Each row comes from the steps of one walk. Every step used is in the known rows, and no mark comes twice. Write the walk behind each row, first mark first.
Known rows:
j -> w -> l -> z: [-19.7 -32.9 -27.6 -11.5  20.6   0.9  23.7   8.6   8.6  -1.3 -12.9 -13.2
  14.0  -4.6   2.4  26.2 -24.8 -14.1 -16.5 -13.8  21.3]
t -> l -> f: [ 31.8 -36.0  -0.8  -8.4  11.3 -11.4  23.5   2.6 -43.3   4.9  17.4  24.0
   5.7  11.3 -27.1  -8.6   6.9  -5.3   1.2  11.5 -17.3]
l -> f: [ 18.9 -24.9   9.9  -7.7   6.2 -26.6  21.8   2.8 -31.3  -0.5  18.1  -5.1
   2.3  -3.0 -10.5   4.0   4.9   8.8   8.0  -0.9  -5.6]
t -> w -> f -> j -> l -> z: [ -1.4 -47.7 -33.8  27.5 -11.0 -21.2  18.9  -6.4  -9.1  34.4   6.6  12.2
  37.8  10.3 -21.2  24.0 -26.1 -24.3  -7.8   0.1  -0.9]
z -> w: [  6.1  -7.2   8.1  -0.3  37.0  11.6  18.6   8.1   0.6 -56.6   3.0   1.4
  10.2 -33.5 -13.5 -19.7  -0.5   3.9  -8.3   9.3  12.0]
t -> z -> w -> f: [ -9.7  -1.2 -37.3   0.5  24.9  12.4   6.6  10.5  -7.9 -24.1 -16.5   8.4
  49.0 -37.1 -10.6 -13.9   8.9   2.4  12.8  10.9  15.4]
f -> j -> t -> l -> z -> w: [ 16.5 -37.8 -34.6  -7.8  37.9   8.9  32.5  11.2  16.6 -41.8  -5.5  15.2
  30.5 -13.8 -27.7  18.1 -25.7 -26.9 -23.1  12.4  -1.3]
z -> f: [ 35.4   3.0   3.4   6.4   8.9  13.3 -11.8   7.8 -51.8 -45.8   8.3  -3.2
   9.4   2.7   8.3  -4.7   7.7   2.5  -6.6   2.1   2.9]
z -> w -> l -> f: [ 17.2 -42.0   6.2  -6.6  40.1 -10.2  34.2  -6.0 -37.4 -25.9  -0.2 -13.0
  31.1 -19.7  -7.4 -21.3   5.1  15.1  -1.2  -3.8   8.9]
j -> l -> f -> t -> z: [ 40.7 -18.3 -30.3  15.8   3.4 -43.6   6.2  10.1  29.7  -2.6   6.5   7.2
   2.1  12.4 -11.2  25.4   8.8   3.9  12.5  -5.5   3.0]
j -> l -> z: [ 14.8 -38.0 -24.5  12.7  13.8 -16.3   6.9   1.1  -6.0   7.2   2.1 -12.0
  -2.7  26.1 -25.5  32.7  -9.2 -14.0  -4.4 -15.0   5.9]
t -> w -> l: [-38.9 -27.7   1.0  -1.2  13.5  27.2  10.9 -25.6  -6.6  16.8 -13.1  29.3
  29.3 -16.7  19.0 -19.4 -10.8   6.1  -8.1   3.7   5.5]
z -> j: [ -1.7  -7.3  -2.6   7.8 -41.8  -6.3 -16.5  18.3   2.6 -35.2   2.8  19.7
   5.8   3.2  -5.1  13.5  12.2  10.4  -2.4   5.7 -33.0]
f -> j -> t -> z -> w: [ 14.0  -7.4 -32.1  -2.6  43.2   1.8  13.6  11.9  29.0 -55.9 -16.7   7.9
  30.3 -30.9 -17.6   9.0 -10.1  -7.2  -1.0   7.4   6.5]
j -> l -> z -> w -> f: [ -0.3 -27.8 -28.9  11.3  26.5   7.5  19.7   1.6 -18.9 -19.0  -6.3 -13.7
  46.6 -18.3 -24.8  -3.2  -1.5  -9.3  -2.5   3.7  19.1]
w -> l -> f -> t -> z: [ 21.2 -16.5 -42.2   1.6   2.5 -35.4   7.0   8.6  36.0   6.5  -9.0   7.9
  18.0   0.9  14.8  23.2   5.8  11.6  11.1  -6.8   7.6]
f -> j: [ 16.4  -5.7 -13.8  21.5 -31.5 -30.7   8.6   1.9   4.4  24.0   2.3   0.7
  29.9   2.0   2.0  -3.1 -17.9 -15.1  -6.0   7.8 -13.7]
z -> j -> t -> w -> f: [-47.3 -12.6  -6.3  -7.9 -22.0  33.8   6.0 -12.8   4.4  -5.9  -5.9  29.0
  45.1 -26.5  -1.1  15.9  -7.1  -5.3  -1.8  15.5 -15.8]
l -> z -> f -> j -> w: [ 27.2 -10.0  -1.4  10.5  -7.9 -17.4  28.7  29.3 -16.2 -37.6  20.8  -8.3
  18.4 -15.6 -11.4  11.5 -33.4 -33.0 -26.1   9.0  10.9]
t -> l -> f -> j -> w: [ 29.0 -24.5  14.2   5.7 -10.6 -28.0  46.6  20.3 -16.2 -10.6  28.5   8.3
  17.0 -12.8 -35.1 -11.2 -25.2 -33.5 -20.4  18.6  -6.5]

Which walk is each row?
[ 37.5 -20.3 -19.8  41.5 -27.1 -27.1 -19.7  10.7  21.0 -29.1   1.8  11.9
   4.4  29.0 -29.5  17.7  19.6   1.6  -0.5  -2.5 -20.5]  f -> t -> z -> j -> l
[ -5.1  -1.1  -1.4   1.7 -18.2  -6.7   3.6  40.8  14.7 -61.4   7.5  21.3
  -4.2 -20.8 -24.6  16.1   0.0  -6.5  -6.8   9.9  -9.3]  t -> z -> j -> w
[ -4.3  -5.0  -3.6 -12.2 -16.4  14.2  -8.9   1.5  30.2 -45.1 -13.5  -5.3
   7.3   5.9  -8.2  42.0  -0.3  -3.9  -8.0  -2.2 -29.5]  z -> j -> t
[-10.7 -35.0 -32.5  -0.1   4.8 -15.3  28.9   8.9  10.9  11.5 -12.1 -11.1
  29.9  -3.5   3.7  24.8 -34.1 -22.4 -18.9  -9.6  15.0]  f -> j -> w -> l -> z
[  1.9 -33.6 -43.2 -23.3  21.5  16.2  10.8   1.5  17.4   3.4 -12.6  15.0
   4.5  23.4 -18.9  49.0 -20.3 -28.9 -13.6   0.8  -7.4]  j -> t -> l -> z
[ 14.6 -12.8 -14.8 -17.0  20.9  33.0   4.0 -12.3   9.1  -8.2 -13.0  19.5
   7.2  19.6 -24.8   9.8  -5.3 -27.8 -12.9  11.0 -15.8]  j -> t -> l
[  9.1  -7.3 -25.2  23.0 -18.2 -16.7  21.8   2.9  -6.6   4.0  -2.6  -3.2
  68.6 -26.8  -5.2 -21.2 -15.6 -16.0  -5.5  16.4  -0.7]  z -> w -> f -> j
[ 43.4 -40.1  17.5  15.9  15.4 -31.9  21.0  -9.6 -47.7  -3.3  22.1 -17.6
   0.9  17.7 -37.6  -5.2  11.7   2.3   6.4  -7.3  -5.6]  j -> l -> f
[ 21.9 -30.9  -8.6  -6.6  23.7 -10.8  34.6 -15.3   7.8 -21.3 -13.9 -28.9
  47.4 -10.6  -7.3  12.7 -19.9 -13.6 -13.2  -2.0  -5.4]  z -> w -> l -> f -> j -> t
[ 16.5 -34.3 -29.9  -4.0  34.5   5.8  31.0  18.3  32.0 -44.7   5.7  21.9
  11.5 -16.4 -18.2  13.6 -15.3 -15.6 -21.6  12.6   7.9]  f -> t -> l -> z -> w
[ 37.1 -22.5 -34.4 -12.9  26.2  26.8  -3.8   9.5 -38.2 -44.1  -2.5  10.9
  13.7  20.8  -6.9  34.3 -10.0 -20.7 -16.8   1.3  -2.9]  j -> t -> l -> z -> f
[ 28.4 -10.3 -17.8   7.4 -11.2   4.3   8.7   1.2  36.6   6.5   5.7  29.9
   3.7  19.3  -6.9  -0.3  -1.2 -20.4 -17.6  16.4 -11.7]  f -> t -> l
[ 12.0 -32.0 -46.3  -4.2  -5.3  -7.5  15.0  11.7  39.2  15.1   2.7  25.3
   1.3  22.1  -3.5  41.9 -19.1 -23.9 -17.3   3.9  -0.9]  f -> t -> l -> z
[  8.0  -1.1  14.1  12.8 -16.9 -20.9  33.2  18.9  12.3 -13.7  16.6  -6.4
  13.1 -20.1 -17.3  -6.3 -28.4 -29.9 -21.9  12.1   5.3]  f -> j -> w
[ 31.1 -18.4 -29.6  40.8 -33.5 -22.5 -19.1   8.6  12.7 -19.0  -3.3   7.0
  25.8  23.9 -28.0  13.3  21.4   0.5   4.2  -0.6 -19.8]  w -> f -> t -> z -> j -> l
[-19.9 -31.3  13.0  -9.7  -0.1   2.5  34.3 -18.4  10.3   3.7  14.2  30.4
  24.7 -23.6  -5.4  19.9 -31.2 -13.5  -9.1  14.5 -15.9]  l -> f -> j -> t -> w
[  2.7 -34.6 -61.6 -11.0  -0.9   4.7  16.9   0.4  11.4  26.3 -15.2  13.7
  40.7  18.4 -16.6  43.0 -26.8 -38.7 -12.2   5.4 -12.0]  w -> f -> j -> t -> l -> z
[ 17.4 -14.7 -28.7   0.0   7.8 -32.6  19.5  17.5  39.2  -9.6  -1.5   4.4
  11.8 -10.2   5.4  22.6  -1.3   2.1   1.8  -3.6  15.0]  j -> w -> l -> f -> t -> z
[ 28.1 -16.2   3.1   4.7 -20.6 -39.3  27.4   4.2  38.0   0.7  23.0 -10.7
   0.5  -0.1  10.7  21.8  -3.1   3.6  -6.7  -0.9   0.8]  l -> f -> t
[ 19.5 -22.2 -18.7  -4.3  25.5  13.6   8.2  14.3 -44.3 -45.6  -2.3 -12.1
  20.5  -1.2   9.3  15.8 -13.2  -8.6 -19.1  -7.4  21.6]  j -> w -> l -> z -> f
[ 12.5   7.1 -42.0   5.6  -6.1 -22.7  -6.7  15.9  59.1  -0.3  -7.5  19.4
   1.9   1.4  11.9  28.8   2.1   2.7   7.8  -1.6   6.1]  f -> t -> z
[ 14.2 -17.6 -16.8 -10.2  -5.6  31.0  -7.4   0.1   8.0 -30.2 -12.0  31.0
  11.5  21.9 -28.4  18.4   3.4 -20.5 -14.6  15.5 -37.7]  z -> j -> t -> l
[-29.9 -30.1  -5.9  -2.5  11.3  24.3  16.7 -34.1  14.9  18.5 -21.6  16.2
  45.8 -13.0  18.0   0.1 -26.1  -9.3 -15.0   2.4  -3.1]  f -> j -> t -> w -> l
